Known rows, with every step that occurs:
tilut -> dutez -> soze: [0.259,1.076,-0.279,2.126,0.799,3.463,1.868,1.135,1.683,1.233,-0.093,-0.697,-0.110,-0.640,0.870,-1.379,0.626,-0.833,0.793,-0.987,1.425,0.248,0.621,-4.499,0.237,0.154]
runur -> togaza -> dutez: [0.689,0.722,0.266,1.892,-0.278,-0.117,1.951,1.984,0.036,1.449,0.288,-0.174,0.164,-0.326,1.160,-1.951,-0.011,0.639,-0.586,0.306,0.944,-0.745,-1.591,-2.964,1.506,1.503]
dutez -> tilut -> tevi -> togaza -> runur -> soze: [0.736,1.924,-0.021,-0.168,0.411,4.325,1.362,1.921,-0.649,-0.145,-1.479,-0.774,0.535,-0.691,2.560,-2.707,0.005,0.220,0.250,1.190,-0.410,-3.231,0.238,-2.288,2.261,1.867]
vimin -> tilut -> dutez -> soze -> runur: [0.910,1.034,-0.484,2.221,1.175,2.377,2.251,2.736,1.741,1.541,-0.461,-0.632,-0.307,-0.913,0.944,-1.773,0.087,-1.460,-1.144,-0.742,0.768,0.291,0.492,-1.582,1.935,3.812]
vimin -> tilut -> dutez -> soze -> tevi -> togaza -> runur: [-0.047,2.486,-0.118,0.672,0.928,3.410,2.118,3.542,3.323,0.987,-1.530,-0.403,0.960,-0.420,1.727,-2.673,0.512,-0.167,0.278,0.529,0.325,-2.004,1.186,-1.745,3.544,4.327]
dutez -> tilut -> tevi -> togaza -> runur: [1.112,2.353,-0.006,-0.530,0.263,1.771,1.135,1.786,1.502,0.357,-1.359,-0.666,0.940,-0.359,3.085,-1.649,-0.318,0.574,-0.457,0.337,0.328,-2.858,0.695,-0.684,1.556,1.075]
tevi -> soze -> vimin: [0.570,0.874,0.489,1.053,0.506,1.960,1.166,0.697,-0.335,0.512,-0.112,-0.663,-0.439,-0.271,1.170,0.603,-0.699,0.396,1.117,0.341,1.706,0.657,1.211,-1.745,1.690,-0.649]
tevi -> soze -> runur: [0.492,0.800,-0.267,0.889,0.469,0.885,1.383,0.297,-1.278,0.985,-0.160,-0.319,-0.742,-0.983,1.636,0.222,-0.993,-0.590,-1.698,0.351,1.926,0.538,0.268,0.239,1.614,0.818]
runur -> tilut -> dutez -> soze -> gumu: [1.858,-0.386,-0.732,0.490,0.505,5.311,2.532,1.741,2.108,1.295,-1.489,-0.279,0.153,-1.316,0.652,-2.801,-0.089,-0.657,-1.113,-0.504,-0.207,1.281,0.732,-5.603,-0.561,0.759]
tilut -> tevi: [0.443,0.958,0.020,1.074,0.311,-0.816,2.031,0.629,0.845,1.577,-0.710,-0.804,-0.601,-0.419,2.206,0.029,-0.671,0.210,-0.344,-0.419,0.233,-0.326,0.692,-0.416,0.339,0.327]
tevi -> soze -> runur -> tilut: [0.977,-0.174,-0.227,-0.309,0.005,2.057,1.504,0.480,-1.329,1.194,-0.716,-0.548,-0.900,-1.274,1.439,-0.895,-1.058,-0.309,-1.926,-0.599,0.064,1.403,0.226,-0.606,2.127,1.377]
vimin -> tilut -> tevi -> soze -> dutez: [1.681,0.510,0.071,0.546,1.677,1.453,1.679,3.287,-2.260,0.937,-1.041,-0.371,-0.296,-1.379,1.279,-1.846,-1.297,-0.610,-3.075,0.437,-0.768,-0.958,1.138,0.827,2.713,3.798]
runur -> soze -> tevi: [-1.122,0.986,-0.089,1.459,0.226,2.151,2.306,0.185,0.505,1.164,-0.851,-0.886,-1.023,-0.511,1.563,-0.934,-0.069,-0.458,1.496,1.222,-0.335,0.644,0.270,-2.754,1.339,1.544]
runur -> togaza -> tevi -> soze -> vimin -> tilut -> dutez: [0.787,0.320,1.166,0.629,-0.173,2.811,2.590,3.014,-1.398,1.935,-1.047,0.115,0.880,-0.923,-0.560,-0.288,-0.693,0.532,2.610,-0.134,-0.136,-0.523,0.666,-4.122,4.144,2.049]
runur -> soze -> gumu: [0.696,0.194,-0.561,1.284,0.964,3.191,2.228,0.261,-1.328,0.912,-0.962,-0.348,-0.768,-0.975,1.124,-1.364,-0.157,-0.543,-0.625,1.536,0.404,0.385,-0.195,-3.875,-0.704,0.790]
tilut -> dutez -> soze -> runur: [0.541,1.282,-0.780,1.718,0.449,2.948,2.273,1.777,2.896,1.452,-0.139,-0.298,-0.453,-0.800,1.075,-0.835,0.061,-1.370,-0.718,-0.694,2.320,0.691,0.524,-2.756,1.137,1.803]
runur -> soze -> tevi -> togaza: [-1.411,1.346,-0.338,0.723,-0.271,2.777,2.279,0.752,1.544,1.195,-0.760,-0.985,-0.770,-1.192,2.129,-1.021,0.022,-0.467,1.880,1.370,-0.143,-1.347,0.085,-1.942,2.302,4.846]
soze -> vimin: [0.390,1.290,0.154,1.168,0.292,0.162,1.595,0.913,2.281,1.236,-0.042,-0.875,-0.770,0.331,1.395,0.832,-0.265,0.339,1.404,-0.092,1.665,1.072,0.931,-1.797,0.815,-0.095]
togaza -> dutez -> tilut -> gumu: [1.328,0.547,-0.331,1.518,0.571,4.171,1.798,1.563,0.581,0.406,0.411,-0.473,1.081,-1.837,1.754,-2.484,-0.233,0.204,-0.147,-1.933,0.051,-1.010,-0.351,-2.759,0.226,-0.186]
runur -> togaza -> dutez -> soze -> vimin -> tilut -> gumu: [2.204,0.022,0.530,2.710,-0.150,5.361,3.220,4.716,1.800,-0.021,-0.150,-1.072,0.878,-0.306,0.947,-3.029,-0.790,0.785,2.085,0.275,0.297,-0.936,-0.168,-2.963,3.172,3.484]
soze -> runur -> togaza -> dutez -> tilut -> tevi: [1.997,0.940,-0.030,0.892,-0.933,0.833,2.452,3.396,2.049,1.140,-0.725,-0.023,0.729,-0.921,2.108,-2.375,-1.334,-0.017,-2.141,0.878,0.410,-1.257,-0.981,-1.268,2.268,2.957]
vimin -> tilut -> tevi: [0.891,0.729,0.382,1.476,0.957,-1.160,1.932,1.437,-0.366,1.673,-1.055,-1.124,-0.488,-0.569,2.112,-1.005,-0.637,0.165,-0.850,-0.569,-1.235,-0.662,0.668,0.624,1.062,2.354]
dutez -> soze: [0.620,1.179,-0.052,2.565,0.693,2.727,1.459,0.000,1.184,0.599,-0.729,-1.608,-0.613,0.303,1.875,-1.801,0.161,-0.406,0.396,0.207,1.770,0.574,0.144,-3.064,-0.759,-0.836]
tilut -> tevi -> soze -> runur -> togaza -> dutez: [1.659,0.321,0.214,0.878,-0.764,0.734,2.593,3.331,-0.794,1.070,-0.415,0.520,0.209,-1.355,1.632,-1.484,-1.772,0.305,-2.813,1.318,1.382,-1.490,-0.809,0.223,3.664,2.928]
vimin -> tilut: [0.404,0.874,0.204,1.876,1.338,-0.927,1.274,0.593,-0.923,1.577,-0.358,-1.230,-0.515,-0.383,1.674,-1.250,0.107,-0.043,-0.343,-0.688,-0.652,0.078,0.040,-0.667,0.568,1.963]

Rows:
[0.574,1.258,-0.026,1.912,0.425,3.832,2.048,2.266,3.775,0.976,-0.039,-0.679,-0.185,-0.148,0.545,-0.298,0.325,-0.482,2.184,-0.600,2.187,0.846,1.432,-4.626,1.192,0.120]
tilut -> dutez -> soze -> vimin
[-0.490,2.694,-0.413,0.326,0.193,3.922,2.192,2.816,4.525,0.874,-1.138,-0.104,0.787,-0.361,1.760,-1.531,0.485,-0.168,0.886,0.735,1.890,-1.622,1.186,-2.649,2.864,2.333]
tilut -> dutez -> soze -> tevi -> togaza -> runur
[1.178,1.658,-0.394,-0.489,1.657,2.840,1.987,4.529,-1.245,0.579,-1.467,-0.153,-0.234,-0.810,1.564,-2.966,-0.068,-0.309,-2.241,1.454,-0.532,-3.370,0.395,-0.167,4.371,6.408]
vimin -> tilut -> tevi -> togaza -> runur -> soze -> dutez
[2.089,0.075,0.535,1.296,-0.091,0.177,2.529,4.154,-2.078,1.233,-0.745,0.239,0.367,-1.363,1.561,-2.398,-1.783,0.277,-3.233,1.161,-0.137,-1.859,-0.816,1.296,4.523,5.127]
vimin -> tilut -> tevi -> soze -> runur -> togaza -> dutez
[0.943,1.433,-0.949,-0.965,0.976,8.335,2.060,3.460,-0.421,-0.675,-0.314,-0.234,0.847,-1.679,1.458,-2.839,-0.090,-0.454,0.940,0.452,-0.019,-2.766,0.383,-2.759,3.025,4.014]
tevi -> togaza -> runur -> soze -> dutez -> tilut -> gumu
[1.482,1.401,-0.667,2.582,0.514,1.989,1.763,1.902,2.645,0.781,-0.511,-0.549,-0.382,-0.180,1.786,-2.695,0.009,-0.727,-3.301,0.127,3.334,0.029,-0.873,-1.900,0.671,0.850]
togaza -> dutez -> soze -> runur
[0.540,1.179,0.270,2.478,-0.786,2.804,2.693,2.640,3.171,0.744,-1.043,-0.740,0.372,0.112,1.691,-3.215,-0.496,0.162,0.108,2.141,1.256,-0.162,-0.883,-3.525,1.765,1.557]
runur -> togaza -> dutez -> soze -> tevi
[0.440,1.063,-0.004,0.497,-1.234,-0.079,2.979,0.614,1.472,2.415,-1.417,-0.331,-0.346,0.023,1.232,0.234,-0.956,-0.015,0.399,0.623,1.609,0.389,-0.964,-1.907,1.416,1.354]
soze -> runur -> togaza -> tevi
[-0.161,1.630,-0.346,1.176,-0.065,4.526,1.551,1.984,2.004,0.412,-0.780,-0.704,0.563,-1.712,2.172,-3.661,0.375,-0.429,-0.240,0.969,-0.149,-2.312,-0.797,-3.457,2.260,4.056]
runur -> soze -> tevi -> togaza -> dutez -> tilut
[0.527,0.427,0.226,0.712,-0.646,1.266,2.069,1.287,-1.501,1.067,-0.118,-0.235,-0.388,-0.831,1.389,0.032,-1.433,-0.186,-0.130,1.621,1.174,0.293,-0.415,-0.386,2.824,2.344]
tevi -> soze -> runur -> togaza
[1.108,1.468,-0.132,-0.719,-0.028,5.352,1.817,3.682,4.109,0.525,-1.053,-0.429,0.525,-0.015,0.963,-1.977,0.593,0.447,1.489,-0.744,1.305,-0.789,1.383,-4.409,3.349,2.114]
tevi -> togaza -> runur -> tilut -> dutez -> soze -> vimin
[1.683,1.175,-0.017,1.552,0.530,1.020,1.352,1.746,1.091,0.887,-0.696,-0.458,0.705,-0.973,2.196,-2.782,-0.331,0.183,-2.352,-0.748,0.186,-1.403,-0.220,-2.201,0.203,-0.277]
togaza -> dutez -> tilut -> tevi
[1.752,0.446,-0.450,2.043,1.689,3.963,2.362,2.417,1.075,1.208,-1.223,-0.380,0.374,-1.115,0.733,-2.559,0.028,-0.933,-1.455,0.145,0.098,0.105,0.745,-3.813,-0.190,2.180]
vimin -> tilut -> dutez -> soze -> gumu
[1.845,1.274,0.016,2.381,0.680,2.120,1.839,3.471,1.919,0.695,-1.289,-1.287,0.416,-1.016,2.609,-4.218,-0.019,0.049,-2.656,-0.148,0.508,-3.490,-0.445,-0.546,1.959,4.888]
vimin -> tilut -> tevi -> togaza -> dutez -> soze
[1.160,1.472,-0.579,0.587,1.224,2.532,0.984,1.537,1.097,0.743,-0.318,-0.721,0.013,-0.734,1.387,-1.820,-0.191,-1.088,-1.455,-0.011,0.437,0.495,0.415,-2.753,0.105,1.283]
soze -> dutez -> tilut
[1.132,-0.137,0.535,1.099,0.890,4.065,2.244,2.187,-1.581,0.268,0.094,-0.876,0.140,-1.294,1.046,-0.006,-1.319,0.580,2.343,-0.935,-0.551,-0.136,1.709,-0.136,2.935,1.972]
tevi -> soze -> vimin -> tilut -> gumu
[3.016,0.374,-0.116,0.842,0.871,3.729,1.439,2.168,-0.877,0.082,-1.486,0.373,1.344,-1.958,1.894,-3.252,-1.411,0.175,-4.170,1.106,0.509,-1.475,0.182,-2.412,0.082,-0.944]
togaza -> dutez -> tilut -> tevi -> soze -> gumu
[0.244,0.746,-0.695,1.007,1.398,3.250,1.788,1.662,-1.169,0.924,-0.114,-0.404,-1.230,-0.867,0.607,-1.570,0.205,-1.203,-0.960,0.643,0.680,0.231,-0.119,-3.374,1.290,2.702]
runur -> soze -> dutez
[3.093,-0.066,0.272,0.711,-0.244,4.201,2.131,3.014,-1.353,0.057,-1.421,0.408,1.695,-1.751,1.683,-3.469,-1.853,0.503,-2.673,2.379,-0.184,-1.787,-0.448,-3.246,1.203,0.691]
runur -> togaza -> dutez -> tilut -> tevi -> soze -> gumu
[0.622,-0.344,-0.444,-0.613,0.212,2.677,1.873,1.665,-0.806,1.865,-0.072,0.333,-0.388,-2.196,0.429,-0.527,-0.676,-0.764,-1.644,-1.784,-0.281,1.037,0.668,-1.922,3.041,2.389]
tevi -> soze -> runur -> tilut -> dutez
[0.576,1.151,0.062,0.813,0.531,-0.762,1.938,2.036,1.021,1.654,-0.955,-1.308,-0.201,-1.146,2.721,-1.150,-0.545,0.170,-0.573,-0.452,-1.053,-2.627,0.455,1.508,2.059,5.716]
vimin -> tilut -> tevi -> togaza
[1.869,0.272,-0.468,0.582,-0.590,2.769,2.664,1.661,2.952,1.066,-1.978,-1.392,-0.990,-0.310,2.386,-2.153,-1.172,-0.559,-1.842,-0.079,0.132,0.995,0.584,-0.951,0.933,1.926]
dutez -> soze -> runur -> tilut -> tevi
[1.557,0.387,0.211,2.211,0.743,5.229,2.719,2.434,2.110,0.037,-0.507,-1.825,0.044,-0.139,1.533,-1.258,-0.677,0.180,2.870,-0.665,0.261,0.342,1.514,-1.705,1.505,1.996]
dutez -> soze -> vimin -> tilut -> gumu
[-0.043,1.466,0.005,1.005,1.233,2.319,1.389,0.419,-2.778,0.455,-0.636,-0.391,-0.639,0.228,1.152,-1.588,0.740,0.205,0.292,0.834,1.012,-0.370,-0.270,-3.394,1.350,-1.354]
togaza -> runur -> soze
